Each row comes from the steps of one walk. Every step used is in the known rows, and no mark comes twice. Write the walk behind each row, first mark first.
(in the rows, 128 means zero)
Known rows:
v > t: [108 126  95 116 189 158 115  86 152 132 147 144 165 127 151 126 150 158
 149  88 147 205 125 120  91 142 128 142 112 152 114 159 132 109  65 161
 160 100 185 136 147]
v > t > s > z > b: [146 130 108 115 188 114 117  98 138 149 151 145 143 110 176 128 141 139
 148  94 141 173 112 129 107 175 150 131 109 127 100 164 145 100  83 175
 162  99 196 148 170]
k > t: [111 154 129 107 149 149 138  76 108 122 146 121 149 149 121 107 147 152
 165  99 123 178 109  93  98 142 110 133 115 110 104 152 154 110  51 177
 133  93 180 156 171]
d > b > t > z > s: [102 119  96 103 202 137 153  82 205 125 166 149 137 124 149 138 146  84
 119 159  91 137 152  82 113 175 136 120  94  87 134 152 133  96  82 184
 116  81 186 178 148]
d > b > z > r: [110 117 128 100 176  90 120  88 145 118 153 161 141 108 112 160 126 119
 138  99 107 196 191 137 133 182  87 104 115 102 142 114 126 103 111 186
 125 110 179 177 148]
t > s > z > b > d: [152 158 138 126 143 130 145  74 149 153 164 150 122 133 161 130 140 119
 146  97 128 147 113 127 123 176 133  92 105 126  94 141 152  95  84 150
 166  84 172 134 171]
s > t > r: [ 82 115 103 135 167 188 168 101 167 125 171 138 149 126 131  95 151 116
 157  91 147 170 149 116 121 142  98 126 101 107 101 152 170 108  37 154
 126  33 138 140 150]
d > k > l > a: [115 113 150 105 134 159  91  75 119 135 162 152 138  99 154 122 133 162
 143  67 120 192 119 118 116 175  74 123 111 136 132 136 130  77 104 153
 123  74 152 148 190]
r > t > s > z > b > d: [146 171 144 100 113 105 163  62 133 152 144 136 119 150 151 132 137 139
 163 112 135 145 119 130 110 163 133  92 115  96  90 141 157  69  82 168
 157 107 181 132 192]
a > l: [ 80 141 142  98 180 152 132  77 116 131 160 136 144 150 121 130 155 152
 142  95 146 185 117 105  92 149 113 111 126 147 109 126 155 101  61 187
 121  86 193 148 139]
s > z > r > t > b > d: [136 178 175 124 130 112 166  89 134 116 147 150 113 124 145 151 124 109
 132 121 123 163 163 143 128 156  93 104 129 109 134 117 183  89  80 173
 159 115 173 152 172]
t > s > z > b > d > k: [135 129 146 117 123 118 140  71 172 166 156 155 119 136 168 134 148 125
 131 102 113 162  98 117 107 199 118  87 109 129 101 140 158  54 111 138
 160  97 161 119 181]
r > t > z: [103 158 143  86 178 152 157  69 140 127 141 110 161 152 155 113 146 142
 161 122 119 146 129 107  90 130 111 121 111 109 116 159 164  81  32 172
 110  97 184 148 143]
d > b > t > z > r: [107 124 130 100 192 123 140  77 198 113 169 168 128 109 138 139 135  51
 132 169  75 154 159 121 132 153 110 105  80  97 143 132 156 103  65 171
 106  83 182 175 150]
b > z > t: [102 135  78 113 185 126 124  73 127 148 130 137 151 152 143 129 130 160
 139  74 165 209 156 117 106 124 116 114 117 135 108 171 121  89 107 153
 153 128 180 135 167]
z > s > t > b > d > k: [ 99  95 108 163 140 151 175  95 218 134 158 156 132 175 142 143 173 118
 111 120 135 164 144  90 118 193 105 137 125 123 122 117 162  71 117 169
 167  79 125 131 155]
b > z > r: [114 150 136 122 171 118 125  89 113 129 149 154 150 131 102 149 129 141
 155  86 122 197 169 146 124 161  99 116 133 114 131 132 152 103  88 183
 129 112 176 165 152]
s > z > r > t: [123 183 169  98 124 113 152  95  94 130 144 137 126 114 121 137 125 140
 162  93 128 172 153 144 109 149 105 117 138  84 121 135 160  85  53 195
 132 105 188 175 172]
t > b > z: [116 127 107 129 204 111 137 100 129 117 129 123 166 142 140 141 132 153
 118 101 130 198 159 107 129 150  93 117 119 150 131 146 154 123 108 170
 132 122 171 154 134]
r > t > s > z > b: [134 159 141  88 137  92 150  89 104 143 137 119 129 144 141 124 142 146
 166 105 134 153 118 121 107 164 133 107 122  79  89 152 162  78  66 187
 128 106 190 159 181]
d > k > t > v: [133 123 147  90 140 167 115  79 123 125 153 117 153 146 122 104 173 155
 148 127 114 184 111 104  88 153 121 131 140  92 123 155 171  71  82 153
 114 103 165 162 175]
b > z: [108 143 109 118 175 128 132  82 120 142 133 127 165 142 122 135 131 175
 142  78 139 199 155 114 108 152 106 112 128 135 114 156 134 114  95 172
 137 114 180 152 150]
z > r: [108 154 148 119 167 143 124  89 131 114 171 156 141 133 105 136 149 120
 165  97 119 185 133 134 119 153 102 120 119 115 125 125 159 110  50 168
 134  87 174 162 144]
l > a: [115 153 132 112 154 148 112  93 120 118 169 132 157 112 134 120 128 144
 164  75 128 197 148 128 129 160  95 114 101 138 116 141 148 112  70 162
 128  76 162 143 149]
t > b: [112 132 123 129 201 140 134 106 144 107 152 127 160 142 144 132 152 133
 129 108 124 186 124  94 118 144 100 122 106 154 127 138 166 126  65 156
 136  98 164 149 125]
d > b > t: [106 116  86 104 163 120 131  72 173 137 144 152 134 130 119 134 138 104
 128 137 103 193 148  94 117 140 119 100  85 117 119 137 120 117  89 170
 128  91 172 161 161]
b > d > k > t > s: [117 123 131 126 132 145 130  27 174 129 158 151 112 170 140  98 159 144
 157 113 109 180  76  95  96 182 105 110 111 128  86 144 147  64  93 157
 133  93 161 115 198]
z > t > v: [136 135 105 108 199 181 107  88 132 123 164 134 150 150 144 116 164 138
 148 102 160 191 136 120  98 103 151 117 126 118 118 174 147  87  74 128
 141 103 168 149 154]
v > t > b > z: [123 110  82 132 219 114 121 101 146 116 127 136 171 128 165 142 131 163
 118  99 146 217 164 124 114 158 104 142 121 161 139 157 141 123 114 173
 159 134 182 142 145]
d > k: [ 89 115 127 110 151 147 124  82 156 145 148 139 156 142 130 126 156 154
 136  93 120 198 106  97  89 165  94 117 116 141 116 139 150  75  77 149
 135  97 161 134 147]
s > t > v: [131 130 116 126 166 186 136 100 134 130 165 120 158 153 117 108 176 137
 142 105 150 168 149 120 114 117 143 127 136 106 111 161 161 113  70 166
 129  60 134 170 144]
t > z > b > d > k > l: [125 117 175  93 135 180 138  51 176 168 164 158 150 128 181 140 164 116
 117 114 103 116 101 102 100 164  96 117  97 123 137 134 167  43  86 113
 150  86 163 125 176]
r > t > z > b > d: [125 164 157  77 134 141 181  61 163 144 148 126 156 163 156 142 156 115
 159 145 113 114 136 117 104 144 114 106 101  96 115 132 186  61  44 141
 146 110 179 123 154]
z > b: [114 143 131  98 147 132 137 104 127 146 155 130 165 149 118 143 159 134
 157 105 127 165 123 106 113 147 120 117 102 111 109 126 166 103  52 146
 144  98 173 150 138]
t > b > d > k > l > a: [130 106 154 129 134 159 107  69 160 123 167 164 126 101 177 134 141 136
 114  92 114 183 128 114 139 181  56 109 104 158 147 118 147  80 124 132
 146  80 139 121 185]
r > t > b > z > s: [116 143 104 115 182  90 171 102 116 107 120 114 153 164 121 153 143 171
 139 118 145 182 175 106 114 176 105 134 147  84 134 134 153  91 108 210
 130 141 183 169 162]
r > t > z > b > d > k: [111 137 169  67 110 135 179  61 190 161 138 132 159 166 163 140 166 118
 142 150 103 129 120 115  90 170 100 104 103 100 122 127 187  25  71 129
 143 118 165 112 164]

Write each row's walk:
[ 97  91  74 125 165 107 158 101 171 141 147 139 146 144 116 145 139 140
 124  89 143 176 195  99 128 196 120 133 132  80 118 136 105 103 133 221
 146  79 154 182 159]
d > b > z > s > t
[147 163 152  88 157 121 127  88  83 113 148 128 148 137  92 142 148 159
 167 122 137 180 189 165 121 140 123 114 160  59 138 139 167  78  88 185
 113 133 174 188 171]
b > z > r > t > v
[155 153 143  99 164 176 120  84  98 114 161 106 156 139 120 102 162 150
 158 120 125 172 121 109 101 130 142 131 137  87 118 161 171 106  56 166
 117  93 172 175 167]
k > t > v
[107 141 126 105 172 115 153  93 128 106 129 113 157 160 134 130 152 149
 147 121 130 182 133  98 109 137  96 124 113 122 120 131 170 102  57 176
 125 118 177 148 145]
r > t > b
[ 98 165 135  90 183 151 171  81 151 115 155 111 155 155 144 123 156 146
 161 122 125 129 135  99  93 166 129 136 130  81 122 150 159  71  41 200
 115  95 195 162 151]
r > t > z > s
[ 96 129  98 142 156 162 166 103 151 137 163 134 144 166 111 128 168 142
 151  91 157 161 146  96 108 162 140 149 135  93 103 143 141 106  69 203
 147  58 150 162 151]
z > s > t
[113  81 130 149 129 173 145  66 187 147 149 157 129 154 162 126 161 133
 101  98 136 159 122  92 119 150  83 133 115 149 123 123 151  84 114 148
 158  64 117 131 180]
s > t > b > d > k > l
[114 149 156 104 164 105 150  98 125  86 147 139 136 151 110 145 153 121
 161 135 119 181 149 131 125 144  87 127 119  99 132 109 184  99  52 180
 119 121 173 160 148]
z > r > t > b
[144 149 103 116 170 165 119  85 126 130 153 134 151 142 111 117 164 127
 135 146 130 185 140 116 111 105 155 102 118 109 122 162 161 114  69 147
 121  94 165 172 162]
b > t > v
[111 156 169 110 201 160 139  86 154 110 181 147 153 121 143 129 147  99
 157 119  99 148 136 132 118 149 104 122 106 117 134 139 176  99  37 161
 112  82 180 163 125]
t > z > r
[142 168 145 110 112 133 157  94 139 168 150 141 142 120 156 149 134 125
 127  95 130 150 135 121 115 156 122  94 108 123 112 140 162  95  80 139
 188  99 176 137 159]
s > z > b > d
[128 120 154 119 109 175  97  47 148 143 170 167 124 105 160 128 136 156
 141  70 123 181 125 122 120 176  74 105 110 147 129 123 130  72 117 135
 149  74 142 123 201]
b > d > k > l > a
[109 121 123 150 179 103 155 116 138 116 145 142 146 146 107 142 138 113
 127 106 141 188 194 138 152 153  92 134 126 115 130 122 173 123 103 197
 132  92 141 168 144]
s > t > b > z > r
[159 138 114 126 164 128 130  75 168 158 160 162 129 120 186 135 144 129
 142  98 143 168 115 139 110 176 148 114 110 139 102 151 141  92  95 153
 190  98 181 121 179]
v > t > s > z > b > d
[121 137 131 117 174 131 142  92 122  98 139 114 156 151 138 109 150 133
 142 120 116 180 113  82 116 141 103 134 105 124 121 146 177 122  63 173
 129 103 179 155 152]
k > t > b
[131 143 145 114 155 170  94  77  96 123 169 142 144  95 147 119 130 159
 158  60 131 179 135 118 135 152  92 124 109 130 129 138 127 114  77 164
 128  64 165 158 182]
k > l > a
[103 137 108 113 187 178 148 103 150 134 165 147 127  87 183 101 120 114
 137  72 163 179 141 121 104 140 106 103 105 121 106 187 152  86  53 127
 151  66 178 135 172]
s > z > t > r
[155 144 114  94 151 143 129 108 124 148 156 134 155 145 107 138 173 110
 143 162 119 165 141 121 122 112 163 106 108  86 126 146 181 102  65 135
 131 107 165 163 159]
z > b > t > v
[174 166 130  96 139 133 137 124 102 160 149 127 144 109 131 134 150 111
 120 145 124 156 150 125 123 121 165  95 115  80 121 167 184 100  77 144
 142 101 172 184 170]
s > z > b > t > v
[142 161 167  88 154 148 126  84 104 101 165 131 145 142  94 133 169 137
 180 130 128 171 159 153 111 129 129 123 149  64 135 126 179  80  46 173
 112 108 166 178 165]
z > r > t > v
[141 129  89 106 204 154 105  83 116 135 146 128 156 145 138 125 148 161
 132  92 169 201 171 133 107 110 143 111 137 116 122 178 136  85 111 138
 140 126 172 156 165]
b > z > t > v
[126 138 127 145 175 155 146  80 171 116 158 140 146 151 151 142 154 117
 123 112 122 177 131 104 122 145  97 105 103 165 123 126 163 117  79 135
 162  98 153 126 139]
t > b > d
[118 152 129 110 175  83 135  55 107 111 141 145 126 162  98 132 133 157
 184 102 133 190 155 153 124 169 105 111 136  83 102 130 142  83  86 211
 104 122 183 165 184]
b > z > r > t > s
[100  92 115 154 133 149 166  80 214 140 147 148 139 176 147 127 164 115
 106 117 129 180 133  98 116 159  89 124 107 157 115 126 169  83 109 140
 163  81 117 114 148]
s > t > b > d > k
[104 165 157  96 139 122 146  78 115 115 153 145 136 152  96 138 149 138
 183 107 128 184 145 138 105 143 100 122 128  84 120 118 163  85  41 182
 123 111 177 161 166]
z > r > t
[137 156 139  85 155 161 135  83 107 120 149 109 163 152 113 122 168 162
 167 118 136 170 144 129  92 120 139 122 147  88 122 148 163  84  54 162
 118 107 173 169 161]
r > t > v
[126 154 127 134 189 135 122  79 126 132 158 132 124 121 158 102 131 146
 142  69 129 173 105 115 107 164 125 106 121 137  92 170 134 111  75 180
 131  76 185 160 161]
t > s > z
[125 148 120 100 141 136 169 123 136 155 154 146 136  88 147 121 129  86
 133 126 123 153 147 122 131 149 122  94  81  83 112 161 188  99  48 136
 137  71 182 155 179]
s > z > b > t > r
[111 148 115 106 170 123 136  51 126 118 139 127 134 175 123 110 155 168
 182 102 133 179 103 110  99 149 122 117 120 108  83 146 139  90  56 189
 107 100 180 143 172]
r > t > s
[123 133 144 115 144 121 128  67 130 137 141 135 114 131 158  90 135 150
 141  94 112 182  80  97  93 190 113 117 124 113  88 173 148  71  95 190
 122  88 180 154 199]
d > k > t > s > z
[110 111 128 112 156  96 141  87 128 124 113 122 151 151 139 122 134 158
 115 115 110 203 138  89 111 178  77 129 123 122 127 144 174  81 122 176
 122 133 170 150 172]
d > k > t > b > z
[105 118  94 125 210 139 125  96 158 106 147 140 145 153 161 128 152 120
 128 109 151 197 128  94 111 115 107 121  98 153 119 156 157 105  79 134
 149 116 169 126 142]
z > t > b
[102 125  84 142 160 133 166 100 141 147 144 135 152 161 107 139 144 161
 139  81 165 176 181 109 121 175 134 142 149  91 108 150 131 103 108 216
 146  80 155 167 162]
b > z > s > t
[137  98  79  90 207 130 101  82 150 128 148 136 148 124 147 135 146 135
 116 105 146 202 191 129 115 133 126 107 124 108 133 165 113  83 139 142
 136 121 172 167 162]
d > b > z > t > v
[116 120 142 100 105 135 143  74 177 170 151 156 154 154 133 155 168 125
 138 118 113 171 113 108 100 176 103 103 102 132 116 113 174  57  94 117
 171 107 154 110 157]
z > b > d > k
[131 131 117 121 178  86 122  78 164 123 163 176  89  99 133 130 123  74
 134 137  94 180 151 129 141 175 121  88  94  92 110 143 127 107  98 197
 116  78 182 187 184]
d > b > t > s > z > r
[ 84  78  75 124 180 137 176 106 195 122 171 146 139 112 130 131 138 116
 135  96 138 165 206 113 134 212  98 132 116  59 126 138 130  95 107 200
 128  47 147 177 162]
d > b > z > s > t > r
[130 127 107 138 175 188 150 112 143 126 182 123 152 158 113 125 185 144
 149 104 156 155 161 112 113 152 162 148 153  75 117 155 155 101  77 189
 138  58 143 184 149]
z > s > t > v
[ 98 141 153 129 182 165 163  93 170 123 174 147 145 139 137 115 150  83
 150 115 120 139 150 131 124 136 112 138 107 102 120 141 178 105  42 181
 116  53 151 163 130]
s > t > z > r
[119 145 152  87 184 147 156 101 151 137 163 127 175 134 156 138 159 105
 145 120 106 131 125 104 110 146 122 120  89 109 122 152 183  88  37 142
 128  86 188 145 122]
t > z > b
[138 150 137 114 168 111 132  96 121 147 160 137 136 124 151 125 142 133
 150  92 124 157 109 114 118 174 131 107 106 116  96 156 156  98  73 170
 137  84 186 156 163]
t > s > z > b
[ 91 112  86 141 178 162 185 109 159 129 166 142 146 133 123 119 141 142
 147  83 162 165 193 122 127 189 107 139 134  73 115 151 151  99  82 196
 133  46 151 164 167]
b > z > s > t > r
[126 167 168 112 152  96 157 110 107 106 138 134 127 116 139 141 127 121
 138 114 125 173 158 133 127 154  92 120 127  95 135 125 184  97  62 192
 133 116 183 177 159]
s > z > r > t > b
